Each row was made from one path, in order. Every step used is in the known rows, and no mark comes twice. Write each row's path.
(in the rows, 128 means zero)
Known rows:
pokibe > sufozam > gura: [200 152 169 119 138 155 184  82 154 136 154 173 148 121 148  61 129 133
 118 151  87 133 178  56 154 118 146 100  93  76 123 153]
tama > zatu: [202 150 185  81 145 134 145 120 139 101 149 181 118  95 153  60 162 129
  90 114  58 150 164  95 107 126 132 108 130 125 159 131]
vaguf > vofu > gura > sufozam: [166 136 146 111 140  96 157 156 178 156 133 202 126  74 162  37 125 108
 150  87 109 156 179 115 122 109 144 107  92 126 133 143]
bupe > pokibe > sufozam > gura > vofu > pariku: [155 138 167 117 169 184 155 119 144 129 130 189 126 156 152  64 110  89
 141 105 101 140 162 123 122  98 147 116  64  79 116 170]
pokibe > sufozam > gura > vofu: [182 133 155 116 152 165 164 129 162 122 102 180 111 119 159  59 137 123
 138 132  98 122 170  95 117 129 149  90  82 100 110 165]
maru > zatu > bupe > pokibe > sufozam > gura > vofu: [168 146 164 121 159 184 151 138 172 107  91 168  96 120 155  52 147 115
 150 129  83 106 173 102  95 127 149  97  80 111 122 169]
gura > vofu > pariku > maru > zatu > gegi: [129 151 156  95 142 151 134 126 132 111 120 168 118 109 141  28 146  86
 121 120  93 104 159 125  87 136 114 109 109 175 104 142]
pariku > vofu: [197 151 166 100 102 116 182 133  96 150 116 137 126 102 172  73 141 120
 139 157 130 126 154 101 103 125 124  85  97 128 151 140]
bupe > pokibe > sufozam > gura > vofu: [186 144 157 124 153 177 162 132 162 123 100 174  97 123 163  63 144 119
 145 121  97 116 165  97 117 122 149  92  67  95 120 167]
vofu > pariku > maru: [157 148 175 111 136 126 163 103 111 162 180 151 115 135 154  67 117 100
 143 152 124 134 155 116 129 124 106 100  64 147 126 143]
bupe > vaguf > vofu: [150 129 162 130 164 121 161 117 105 173 141 178 139  96 145  52 110  87
 144  91 144 152 128  89 128  76 156 130 124 131 161  87]
pokibe > sufozam > gura > vofu > pariku > maru: [156 143 169 117 148 146 165 108 129 165 155 159 103 145 158  52 121  91
 148 156 117 126 167 114 125 129 109  94  50 143 109 165]
tama > zatu > maru > pariku > vofu > gura: [160 133 181 121 151 112 174 132 129 114 120 143 149 108 172  52 160  85
 155 114  81 146 188 126  99 103 114 117  88 158 163 140]
maru > zatu > bupe > pokibe: [164 179 190 118 138 171 144 132 138  98 128 146  95 106 154  80 146 122
 160 106  88 101 138 113  91 113 143 113  87 115 177 134]
pariku > vofu > gura: [183 136 171 128 133 109 187 131 113 143 118 150 161 117 175  64 142  98
 148 115 103 148 187 117 114 103 119  98  64 127 172 132]
vofu > pariku: [151 133 172  99 151 141 161 107 122 130 168 191 154 139 145  77  96 105
 128 108 109 158 148 122 129  97 141 123  97  91 131 140]
vofu > gura > sufozam: [182 138 149 108 129 109 160 158 184 142 135 194 128  79 165  45 127 125
 139  98  98 148 184 117 122 117 144  98  84 114 125 159]
tama > zatu > bupe > vaguf > vofu > gura > sufozam: [155 143 160 113 156 107 141 157 180 150 124 194 128  67 151  10 126  95
 139  78  99 151 180 118 104 110 150 118 105 129 145 141]
maru > pariku > vofu: [163 134 166 101 107 118 180 126 114 142 118 112 114  93 174  74 147 113
 161 171 124 112 157 109 102 112 120  95 114 153 152 145]
tama > zatu > maru > pariku > vofu: [161 145 173  91 124 121 165 131 119 109 120 126 110  89 171  61 161 103
 157 153 110 117 151 116  88 123 118 113 129 173 134 149]
lituv > gura: [202 160 172 103 133 108 160 138 111 133 132 171 129 118 145  90  98 159
 147 158 117 113 156  70 136 110 141 105 115 114 173 121]
gegi > zatu > maru > pariku > vofu > gura: [163 127 166 135 146 104 178 130 113 134 124 142 156 114 178  60 148  83
 165 109  96 139 175 129 106 104 121 120  84 160 153 130]
gegi > zatu: [208 131 144 123 129 112 159 112  88 158 158 181 133 112 168  86 129 126
 124  99  99 131 127 106 131 128 155 118 116 129 130 103]
maru > pariku > vofu > gura > sufozam > pokibe: [150 162 160  93 139 157 159 142 168 121 138 161 132  82 181  40 109 112
 138 125  99 151 175 132 109 111 117 101 114 111 131 139]
bupe > zatu: [191 154 165 128 152 131 142 114 121 134 157 170 134 117 137  84 135 117
 127 122 101 141 135  63 139 111 161 111  93  90 145 121]
tama > zatu > bupe > vaguf: [159 148 189 120 163 150 144 116 126 126 130 153 146  92 127  33 115 110
 111 107 105 129 139 104  94 113 162 125 126 114 166 119]
pariku > maru > zatu > bupe > pokibe: [163 183 194 123 134 166 144 129 132 109 134 135  84 110 155  75 149 119
 167 117  95  94 140 115  90 119 131 105  76 132 175 137]
pokibe > sufozam > gura > vofu > pariku > maru > zatu: [149 137 166 108 146 180 155 125 140 132 139 161 106 148 158  55 154  93
 139 166  68 120 201  97  92 117 100  96  74 180 117 166]
sufozam > gura: [196 151 162 119 154 145 166  94 147 115 160 164 148 116 140  74 135 138
 112 143  97 128 179  72 140 117 152  99 108  96 130 144]
zatu > bupe: [149 152 189  99 139 107 154 117 144 101 140 158 138  76 131  55 106 140
 150 126 111 120 130 115 100 146 155 113 132 105 156 117]
vaguf > vofu > pariku > maru: [142 144 174 112 150 114 161 103 106 175 183 158 112 127 151  58 114  83
 155 141 133 143 150 115 131 113 106 109  77 160 133 127]

Which path is each row?
[144 132 164 103 146 167 147 138 130 126 137 161  99 142 160  66 153  98
 141 156  75 121 190 113  79 117 100  97  81 194 125 154]	gura > vofu > pariku > maru > zatu
[148 125 163 111 169 169 157 118 147 130 133 195 139 150 146  57 104  91
 134 114 102 149 167 122 122 105 146 114  78  85 107 168]	pokibe > sufozam > gura > vofu > pariku
[149 140 169 102 141 159 151 125 125 129 156 157 111 140 158  70 149 102
 135 161  75 125 190 104  91 111  99 100  86 190 132 147]	vofu > pariku > maru > zatu
[180 147 155 131 158 167 152 131 152 127  99 172 100 117 159  52 137 113
 149 114  97 106 154 106 108 135 158 104  78 101 117 157]	gegi > zatu > bupe > pokibe > sufozam > gura > vofu
[154 124 169 134 169  96 175 123 128 146 143 184 161 106 160  59 129  89
 157  76 101 170 171 112 134  86 133 124  87 131 178  98]	vaguf > vofu > gura
[174 139 141 113 126 102 156 162 163 145 122 174 121  81 177  34 141 101
 158 102 103 133 176 130 103 122 139 113  94 152 110 165]	gegi > zatu > maru > pariku > vofu > gura > sufozam
[167 142 149 106 126 106 162 165 178 135 120 171 121  77 171  34 139 106
 159 112 107 136 183 127 102 119 134 105  91 145 114 172]	zatu > maru > pariku > vofu > gura > sufozam
[159 125 173 131 138 108 186 129 126 139 120 134 153 113 175  67 147  93
 160 126  99 140 191 123 114  95 114 105  75 145 173 137]	maru > pariku > vofu > gura
[161 164 160  93 147 158 154 138 171 116 152 185 139  85 176  43 102 121
 124 107  95 162 169 127 119 115 126 103 108  90 126 131]	vofu > gura > sufozam > pokibe
[166 144 166 104 128 153 155 130 128 128 147 149 101 121 162  75 163 118
 138 166  74 116 186  92  91 123  98  88  91 196 138 141]	pariku > maru > zatu
[199 176 187 122 147 176 168  87 161 119 146 164 126 115 145  52 142 124
 121 132  72 121 175  66 137 121 149 108  89  74 144 155]	tama > zatu > bupe > pokibe > sufozam > gura
[169 146 149 114 133 107 153 164 173 137 121 171 122  82 165  34 142  99
 160 112 104 137 179 115 106 118 139 110  86 138 115 170]	bupe > zatu > maru > pariku > vofu > gura > sufozam
[149 142 166 102 148 160 143 145 124 129 134 160 100 146 156  68 143 103
 148 167  79 113 194 104  85 114  99  98  85 196 135 152]	lituv > gura > vofu > pariku > maru > zatu
[191 149 154 109 149 112 148 123 105  96 163 198 137 102 159  73 135 117
 144  77 105 139 104 118 116 138 162 146 130 146  88 117]	gegi > zatu > maru
[148 124 160 110 177 163 149 122 142 120 136 190 139 149 143  63 108  95
 130 111 105 145 166 129 112 104 150 116  87  95 109 163]	sufozam > gura > vofu > pariku
[146 157 158  94 128 140 141 117 128 113 131 159 122  96 145  35 151 103
 114 128  92 101 156 106  96 140 114 106 118 177 114 128]	pariku > maru > zatu > gegi
[124 151 186 101 154 130 132 142 139 105 119 149 109 111 129  41 119 113
 167 156  93  97 171 118  67 142 124 110 115 168 152 138]	lituv > gura > vofu > pariku > maru > zatu > bupe
[165 146 172 115 141  95 146 111 114 128 146 163 139  84 140  54 110 129
 144 108 104 113 121 122 102 152 163 125 137 119 148 103]	gegi > zatu > bupe
[120 150 160 105 153 149 135 114 116 133 133 165 135 108 136  17 133  69
 117 109 106 112 152 111  97 116 119 125 117 179 116 121]	bupe > vaguf > vofu > pariku > maru > zatu > gegi
[173 148 165 123 157 171 156 131 166 114  97 168  98 115 155  53 139 119
 153 124  99 110 161 103 109 132 153  96  76  93 122 166]	zatu > bupe > pokibe > sufozam > gura > vofu
[153 143 167 118 157 142 154 112 126 154 159 153 104 143 152  58 125  94
 146 152 122 126 169 120 118 127 111  94  57 150 111 161]	sufozam > gura > vofu > pariku > maru
[157 147 168 107 126 118 165 131 115 121 123 122 118  98 163  66 151  98
 170 158 125 115 141 105 100 118 130 113 116 159 132 146]	bupe > zatu > maru > pariku > vofu
[135 134 166 115 153 164 146 125 115 150 151 160 116 139 152  56 145  81
 140 146  88 131 184 101  91  95 105 111  90 197 137 134]	bupe > vaguf > vofu > pariku > maru > zatu
[143 139 180 128 157 162 147 123 126 127 122 149 150 103 131  45 111 108
 127 118 107 119 148 104  84 103 158 119 119 130 158 122]	maru > zatu > bupe > vaguf
[144 164 160  90 147 157 155 143 171 103 141 168 134  81 180  35 112 107
 143 115 100 153 165 136 104 118 120 112 119 118 113 142]	zatu > maru > pariku > vofu > gura > sufozam > pokibe
[134 155 160  94 137 147 137 112 125 113 137 166 129 107 140  30 141  89
 113 122  92 108 158 118  97 132 114 113 114 172 109 133]	vofu > pariku > maru > zatu > gegi
[165 171 156  78 134 166 150 133 167 112 154 185 124  78 173  50  98 133
 118 122 105 153 150 119 116 123 130  98 128  89 115 134]	gura > sufozam > pokibe
[138 148 186  96 140 131 143 131 150  88 129 157 132  88 131  55 127 132
 148 136  79 111 158 110  73 138 140 112 136 142 159 125]	maru > zatu > bupe
